Each row was made from one path, in order. Every step used is in the known rows, and no mark comes twice. Write each row's path.
In the rows, zero is written as 128.
Known rows:
pudat/dabe/zinemo/luno: [115 181  85 153 105  88 123 107 151  99 170 165 108 111 177 156 146 127
  82 133 114 110]
romop/vebote/rukepa/nezeze: [214 174  65 144 108  94 109 164 154 115 124 159 129 132 159 168 140 141
  82 122  98 136]
nezeze/podo/vebote/romop/dabe/zinemo/luno: [167  75 134 154 120  74 111  78 135 148 122 156 157 113 136 143 132 134
 108 105 114 113]
romop/vebote/podo/nezeze/rukepa: [175 166 110 157 116  70 142 112 169 153 106 144 177 132 108 156 141 152
 121 119  96 115]
tove/nezeze/podo: [150 181 122 153 151  48 161 116 136 125 136 174 159 118 200 156 154 125
 127 108 108 137]
rukepa/vebote/romop/dabe/pudat: [113 133  62 148 108  59 111 141 107 103 119 143 150 125 163 156 132 148
  79 108 112 105]
rukepa/nezeze/podo/vebote/romop/dabe: [209 123 111 157 120  73 141 114 133 150 118 158 179 108 143 157 136 142
 119 103  99 127]
dabe/zinemo/luno: [113 148  99 146 111  70 113 112 142 106 149 156 104 110 180 150 147 122
  88 121 117 124]
vebote/romop: [114 156 107 168 112  76 127 120 138 118 146 150 139 115 162 166 138 120
 112  97 100 127]
tove/nezeze/podo/vebote: [202 177 119 150 140  60 161 120 143 156 123 171 171 118 210 144 152 138
 138 100 104 142]
zinemo/luno: [128 182 112 151 128  77 117 123 135 119 154 155 126 114 170 161 154 137
  90 112 108 124]
podo/nezeze/tove: [176 178 134 150 114  16 180  98 153 132 137 156 166 111 154 151 162 136
 124 120 111 134]
rukepa/vebote/podo: [117 216  81 156 104  77 152 141 139 124 141 144 140 130 159 168 136 135
 102 110 101 127]
vebote/romop/dabe/zinemo/luno: [114  80 111 148 111  86  89  98 129 108 136 146 130 118 129 155 130 130
  82  98 118 100]
vebote/podo: [114 217 102 169 100  96 136 116 139 125 145 146 150 123 165 166 140 135
 119  97 101 122]
romop/vebote/rukepa/nezeze/tove: [235 170  94 141 112  52 107 140 160 119 118 162 136 124 128 164 148 144
  82 136 100 138]
rukepa/nezeze/tove/vebote: [168 176  91 128 125  30 127 148 148 139 142 163 131 103 170 150 159 153
 100 118 100 145]
dabe/pudat: [111 202  70 158 105  58 119 131 121 101 137 154 134 110 220 150 154 139
 101 118 111 125]
nezeze/tove/vebote/podo: [130 195 117 146 115  59 121 114 147 156 142 150 153 121 147 151 147 158
 119  97 100 129]
rukepa/vebote/podo/nezeze: [132 190  90 153 105  62 204 138 150 135 135 141 158 137 151 164 134 138
 116 107 105 121]
tove/nezeze/rukepa: [132 154 108 148 148  64 116 132 145 124 121 167 138 112 165 158 149 146
  95 109 107 133]
nezeze/tove/vebote/romop: [126 134 122 146 126  40 111 119 146 149 142 154 144 114 148 150 145 141
 112  96  98 132]
rukepa/nezeze: [155 197  76 150 110  66 143 149 139 106 146 158 127 105 189 166 152 129
 100 119 101 138]

Which path is each row?
[147 186 139 164 104  37 185  89 157 139 133 146 177 121 126 158 147 142
 130 107 107 122] | vebote/podo/nezeze/tove
[138 123  99 141 127  35 122 142 151 139 139 157 129 106 142 157 142 143
 103 104  96 135] | rukepa/nezeze/tove/vebote/romop
[111 163 121 169 116  69 165 104 160 144 125 148 164 118 121 163 137 149
 115 109 105 121] | vebote/podo/nezeze/rukepa
[138 109 130 145 127  25 161 115 157 160 135 151 162 120 141 146 144 145
 127  93 103 128] | podo/nezeze/tove/vebote/romop
[131 181  90 146 130  45 125 142 143 125 132 159 127 109 147 161 150 141
  79 138 104 144] | nezeze/rukepa/vebote
[198 203 120 160 120  61 153 105 143 158 135 164 169 107 199 146 157 133
 138 117 101 149] | nezeze/podo/vebote
[171  91 134 132 125  41 144 107 141 161 124 148 190 125 118 144 143 162
 119  85 108 113] | podo/nezeze/tove/vebote/romop/dabe
[194 178 120 167 118  85 144 113 148 159 132 168 157 120 181 155 141 143
 116 112 107 152] | nezeze/podo/vebote/rukepa
[144 156  97 144 131  32 176 139 154 136 124 155 144 115 141 157 149 143
  93 135 108 139] | podo/nezeze/rukepa/vebote
[101 189  93 159 119  68 130 131 147 134 129 150 135 119 120 168 135 147
  86 124 100 131] | nezeze/rukepa/vebote/podo
[134 152  87 136 151  45 134 157 144 123 119 165 128 119 159 159 145 146
  79 122 107 137] | tove/nezeze/rukepa/vebote
[100 128  98 159 132  49 120 137 146 125 129 152 124 111 121 168 133 131
  80 124  98 134] | nezeze/rukepa/vebote/romop
[170 167 105 154 112  48 131 133 151 113 138 165 123 110 138 171 144 143
  77 126 109 146] | vebote/rukepa/nezeze/tove
[198 152 119 157 138  83 152 129 149 159 119 175 160 130 191 154 136 147
 116  95 110 145] | tove/nezeze/podo/vebote/rukepa
[170 162 122 131 126  22 167 122 155 160 138 157 165 117 169 139 162 155
 126 107 107 137] | podo/nezeze/tove/vebote
[172 124 127 163 141  63 155 115 146 159 119 165 169 121 181 152 135 128
 139  87  99 133] | tove/nezeze/podo/vebote/romop
[139 153 117 156 128  47 159 115 156 136 128 157 155 108 147 155 153 143
 108 122 108 136] | podo/nezeze/rukepa
[148 154  87 145 140  70 142 156 148 146 144 175 127 117 179 162 140 150
  97 114 104 151] | tove/vebote/rukepa/nezeze/podo
[209 192  99 155 120  56 164 129 147 147 132 167 154 100 194 153 154 133
 127 125  98 151] | rukepa/nezeze/podo/vebote
[162 160  90 140  93  78 111 104 126 105 134 152 147 115 182 145 149 134
 102 111 119 122] | romop/dabe/zinemo
[110  78  80 148 125  33 140 130 127 122  98 146 163 120 118 153 130 162
  76 121 116 103] | podo/nezeze/rukepa/vebote/romop/dabe/pudat
[119 157  85 156 116  60 143 144 137 117 142 148 128 123 158 168 134 120
  97 109  99 131] | rukepa/vebote/romop
[190 190 100 154  99  82 164 120 160 145 119 139 182 144 147 155 142 140
 137 103  96 111] | romop/vebote/podo/nezeze
[169 107 104 130 125  49 104 133 134 140 128 153 156 112 120 154 142 160
  93  95 101 120] | rukepa/nezeze/tove/vebote/romop/dabe
[149 186 119 151 107  19 203 114 156 139 130 145 165 128 119 160 142 141
 114 120 107 125] | rukepa/vebote/podo/nezeze/tove
[193  91  98 153 102  64 137 103 140 137 113 159 158 105 155 148 130 128
 120 111 108 128] | rukepa/nezeze/podo/vebote/romop/dabe/zinemo
[222 163 102 151 102  60 131 138 157 144 123 163 135 110 145 159 141 156
  88 120 105 151] | podo/vebote/rukepa/nezeze/tove
[218 172  90 152 129  69 132 140 154 125 123 170 143 126 156 167 143 132
  99 136  99 143] | romop/vebote/rukepa/nezeze/podo
[154 161 114 139 125  61 107 133 149 150 142 164 135 123 156 152 146 161
  91 105 109 145] | nezeze/tove/vebote/rukepa
